Each row comes from the steps of one path. Every step used is in the known rows, and no mark comes twice. Write the path behind each row, first mark first.
Known rows:
nizir-rupar-lano-nifu-pidun: [-0.43 -3.11  0.97  0.61 -1.80 -0.91  0.31  1.49 -2.34 -3.04  3.04  1.90
 -1.52  0.57 -3.72 -4.21 -0.97  0.84  3.13  2.62]
vovi-nizir-rupar-lano: [-2.53 -1.99  0.75 -0.77  0.34 -0.92 -0.43  0.07 -1.11 -3.66  2.86  3.66
  0.84  0.35 -1.36 -2.99  0.95  1.91  3.93  3.58]
vovi-nizir-rupar-lano-pidun-raseg: [-0.28 -0.53 -0.28 -1.57 -1.33 -1.95 -0.90 -0.11 -0.87 -2.73  3.67  1.16
  2.32  0.10 -2.95 -4.00 -0.89  5.29  3.94  3.36]
raseg-poted-pidun-nifu: [-1.29 -1.31 -0.79  1.31 -2.22 -0.28  1.47  2.82 -1.04 -1.67  1.70 -0.04
 -3.28 -2.10  1.59 -3.72 -1.30  3.07  2.48  0.67]
rupar-lano: [-3.03 -2.09 -0.60  0.63 -1.05  0.86 -0.13  1.52 -1.41 -2.25  1.64  0.92
 -0.75 -0.01 -1.62 -1.26 -0.71  0.23  2.82  2.31]
lano-nifu: [-2.01 -0.31  0.37  2.12 -1.29  0.10  2.14  1.26 -1.61 -3.21  0.03 -0.33
  0.47 -1.03 -1.26 -0.28 -0.78  1.28  3.56  0.28]
pidun-raseg-poted: [-0.94 -1.55 -3.35  0.91 -0.62 -2.06  2.66  1.62 -1.41 -2.22  0.65  0.47
  0.17 -1.46 -1.52 -2.93 -1.84  3.46  2.10 -0.08]
vovi-nizir-rupar-lano-nifu: [-1.51 -1.58  2.59 -0.26 -0.13 -0.46  0.09  0.36 -1.89 -4.07  2.44  2.72
  2.74 -0.75 -1.68 -2.91  2.17  2.06  4.13  3.41]
raseg-poted-pidun-vovi-nizir-rupar: [-2.41 -1.83 -0.76 -2.37 -0.88 -2.44  1.93  1.34  0.07 -1.51  2.60  3.66
 -2.29 -1.76  2.42 -6.04 -0.94  3.07  2.03  0.79]
nizir-rupar: [-1.98 -1.74 -0.38  0.82 -0.16 -1.24  1.03 -0.03 -0.33 -4.70  1.69  1.96
 -2.29  0.79 -1.45 -2.13 -2.57  2.10  3.28  1.09]
lano-nifu-pidun-vovi-nizir: [-2.92  0.14 -1.15  0.10 -1.76 -2.02  2.97  2.04 -1.36  0.65  1.75  3.10
  0.92 -1.31 -0.26 -1.79 -0.10  0.42  2.80 -0.62]
lano-pidun: [-2.34  0.53 -1.57  1.35 -1.66 -0.13  0.89  0.89 -0.30 -2.50  0.51 -1.88
 -1.49  0.37 -0.77 -0.73 -3.66  2.62  3.71  1.35]
nifu-lano-pidun-vovi: [-2.39  0.93 -2.21  0.32 -3.34 -1.13 -0.25  1.13  0.04 -0.70  0.85  0.00
 -1.12 -0.26  1.03 -2.51 -5.38  2.82  2.98 -1.72]
poted-pidun-vovi-nizir-rupar-lano: [-2.99 -2.08  1.12 -3.39 -2.08 -1.10 -0.40  1.24 -0.24 -0.83  4.27  4.10
 -1.82 -1.07  0.74 -4.93 -0.31  1.69  2.73  2.18]
nifu-lano: [-2.26 -0.17 -1.32  2.90 -1.80 -1.21  0.40  0.26 -1.89 -2.51  0.27  1.70
 -1.16 -0.71  0.24 -1.70 -3.56  2.10  4.18 -0.79]
vovi-nizir-rupar-lano-pidun-poted: [-2.14 -0.64  3.04 -1.69 -1.49 -0.38 -0.83 -0.58 -1.59 -4.80  4.20  1.95
  0.75  0.66 -1.07 -3.09 -2.13  2.89  3.88  4.75]
vovi-nizir: [-3.51  0.38 -0.87  1.29  0.13 -1.14  1.83  0.37 -1.10 -2.08  0.77  2.20
  1.01 -0.83  0.38 -0.50 -0.09  1.83  4.27  1.24]
raseg-poted: [-2.40 -1.72 -2.53  1.43  0.16 -0.86  2.11  1.60 -0.94 -3.17  0.01  0.42
 -1.32 -0.85  0.00 -2.43 -1.42  1.66  2.28  0.82]
pidun-vovi-nizir-rupar-lano-nifu: [-2.43 -1.62  1.52 -2.41 -0.75 -0.55  0.06  1.18 -0.72 -2.53  3.18  3.66
  2.59 -0.85 -1.08 -3.25  1.89  1.30  2.64  1.69]
rupar-nizir: [-1.45 -2.47 -0.87  2.51 -1.08  0.39  3.14  1.77  0.23 -3.59 -0.33  0.50
 -1.26  1.03 -0.73  0.57 -2.88  1.64  4.23  2.45]
raseg-poted-pidun-vovi-nizir: [-3.53 -0.76 -1.70 -1.37 -1.45 -1.64  2.59  2.32 -0.16  0.28  1.27  2.53
 -1.60 -2.83  3.28 -4.13 -0.63  2.15  2.13  0.23]
raseg-poted-pidun: [-2.05 -1.61 -1.25  1.20 -1.72 -0.79  2.29  2.02 -1.35 -1.84  0.46 -0.24
 -4.00 -2.05  1.42 -3.88 -2.31  2.30  2.76  1.16]

Which path is each row?
[-0.10  1.36 -2.25  2.22 -3.70 -2.42  0.09  0.19 -1.55 -1.52  0.90 -0.77
  0.15 -0.76 -1.39 -2.88 -5.44  5.52  4.25 -0.87] -> nifu-lano-pidun-raseg
[-2.89 -1.22  0.06  1.48 -2.32 -1.20  2.65  1.02 -2.78 -2.25  2.57  2.12
 -3.24  0.28 -1.21 -1.57 -4.75  0.10  2.99  0.87] -> nifu-pidun-poted
[-3.60 -2.10 -0.17 -3.05 -0.04 -0.99 -0.35  0.82  0.04 -2.04  3.79  4.56
  0.81  0.22 -0.58 -3.34  0.54  0.96  2.34  2.03] -> pidun-vovi-nizir-rupar-lano
[-3.04 -1.82 -2.07 -1.16 -2.22 -0.72  2.39  2.92 -0.17 -0.17  1.19  0.67
 -3.99 -2.38  2.24 -4.25 -2.47  1.50  1.24 -0.64] -> raseg-poted-pidun-vovi
[-1.98  1.23  0.97  2.13 -3.55 -0.68  0.03 -0.23 -2.54 -3.77  1.38 -0.12
 -1.44 -0.44  0.69 -1.84 -6.68  3.12  4.09  0.28] -> nifu-lano-pidun-poted
[-1.43 -0.92 -0.55  2.46 -2.16 -1.00  2.73  1.80 -2.38 -1.67  0.67  0.37
 -1.26 -0.39 -2.12 -1.58 -1.85  0.75  3.57  0.39] -> lano-nifu-pidun
[-2.39 -0.63 -0.13  0.06  0.66 -2.16  1.16 -0.46 -0.67 -4.07  1.87  3.44
  0.27  0.26 -0.41 -2.12 -0.43  2.72  4.15  1.91] -> vovi-nizir-rupar
[-0.59 -0.72 -0.83  2.77 -3.35 -1.27  0.13  1.99 -2.16 -1.37  1.42  1.06
 -3.09 -2.56  2.59 -5.01 -2.86  4.04  3.22 -0.97] -> raseg-poted-pidun-nifu-lano
[-1.31 -0.24  0.91 -0.69 -0.76 -0.37 -2.10  0.55 -0.24 -3.39  4.19  1.35
  1.71  0.62 -1.32 -3.09  0.35  4.36  3.76  3.89] -> vovi-nizir-rupar-lano-pidun-nifu
[ 0.57  0.25 -3.55  2.06 -3.03 -2.84  0.61  0.81 -1.77 -1.99  0.20 -1.02
  0.32 -1.53 -0.50 -4.60 -4.82  6.12  3.18 -0.79] -> nifu-lano-pidun-raseg-poted
[-1.94 -0.74  0.60 -0.95 -0.60 -0.90 -1.16 -0.01 -0.52 -3.61  2.80  1.07
  0.90  0.92 -1.37 -3.24 -0.69  3.43  4.23  4.48] -> vovi-nizir-rupar-lano-pidun
[-1.45 -3.31  0.09 -1.62 -2.29 -0.86  0.50  2.30 -1.09 -1.41  3.85  2.64
 -1.47  0.51 -2.86 -4.55 -1.20  0.13  1.78  0.95] -> nizir-rupar-lano-nifu-pidun-vovi
[-2.49 -0.96 -1.51  0.39 -2.65 -1.09  2.89  2.62 -1.03  0.05  1.65  1.28
 -1.43 -0.74 -1.50 -1.88 -2.10 -0.17  2.19 -1.43] -> lano-nifu-pidun-vovi
[-3.92  0.33 -0.51 -1.46 -2.20 -1.28  2.22  1.62 -0.17  0.59  1.90  2.66
 -1.80 -2.31  2.40 -2.31 -1.15  1.44  2.99  0.01] -> poted-pidun-vovi-nizir
[-2.90 -1.31 -0.44 -1.29 -1.96 -0.89  1.26  2.50 -1.77  1.06  2.95  3.23
  1.52 -1.42 -1.23 -2.74  1.31 -0.34  2.70  1.16] -> rupar-lano-nifu-pidun-vovi-nizir
[-1.95 -1.03 -0.46 -0.98 -1.22 -2.88  2.35  1.20 -0.87 -1.37  2.80  4.25
  0.45 -0.31 -0.92 -3.61 -0.57  1.41  2.99 -0.09] -> lano-nifu-pidun-vovi-nizir-rupar
[-1.74  0.96 -1.18  1.67 -1.88  0.36  0.11  1.40 -0.17 -2.50  1.92 -1.90
 -0.69  0.45 -0.68 -0.48 -2.57  3.40  3.36  0.82] -> lano-pidun-nifu
[-2.93 -1.32 -2.04 -1.68 -0.58 -3.40  1.86  0.78 -0.08 -0.80  3.21  5.13
 -1.45  0.74 -0.46 -3.78 -1.85  1.39  2.71  0.12] -> nifu-pidun-vovi-nizir-rupar
[-3.11 -2.60 -1.29 -2.82 -0.82 -2.30  0.15  1.21 -0.47 -0.46  4.54  5.27
 -0.91  0.49 -1.28 -4.65 -0.42  0.55  2.34  1.86] -> nifu-pidun-vovi-nizir-rupar-lano
[-1.59 -2.08  0.05  1.66 -2.42  0.02  0.88  2.46 -2.63 -1.14  1.83  0.90
 -0.81 -0.47 -2.85 -2.29 -0.49 -0.01  3.31  2.08] -> rupar-lano-nifu-pidun
[-0.40 -2.21 -4.49  1.33 -1.53 -3.47  3.17  2.09 -2.09 -0.53  1.43  1.29
 -1.77 -0.85 -2.38 -4.18 -2.82  2.95  2.08 -0.19] -> nifu-pidun-raseg-poted
[-1.75 -0.75  1.82  2.03 -2.86 -0.69  3.13  1.48 -3.59 -2.76  1.97  1.35
 -1.60 -0.72 -1.53 -1.18 -3.51  0.26  3.21  0.61] -> lano-nifu-pidun-poted
[-2.08  1.05 -1.30 -0.89 -1.87 -2.92 -0.85 -0.54  0.38 -2.18  2.18  2.76
  0.37  0.19  1.21 -4.23 -3.78  4.58  3.78 -0.54] -> nifu-lano-pidun-vovi-nizir-rupar
[-0.93 -0.48 -0.71  0.81 -3.35 -1.47  2.14  1.37 -1.57 -0.67  1.77  0.23
 -2.73 -1.91 -0.95 -2.58 -3.34  3.47  3.36 -0.12] -> poted-pidun-raseg
[-1.48  1.09 -1.48  2.71 -2.80 -1.04 -0.49  0.24 -1.19 -2.53  0.12 -1.03
 -1.21 -0.18  0.07 -2.09 -4.94  3.53  4.38 -0.02] -> nifu-lano-pidun
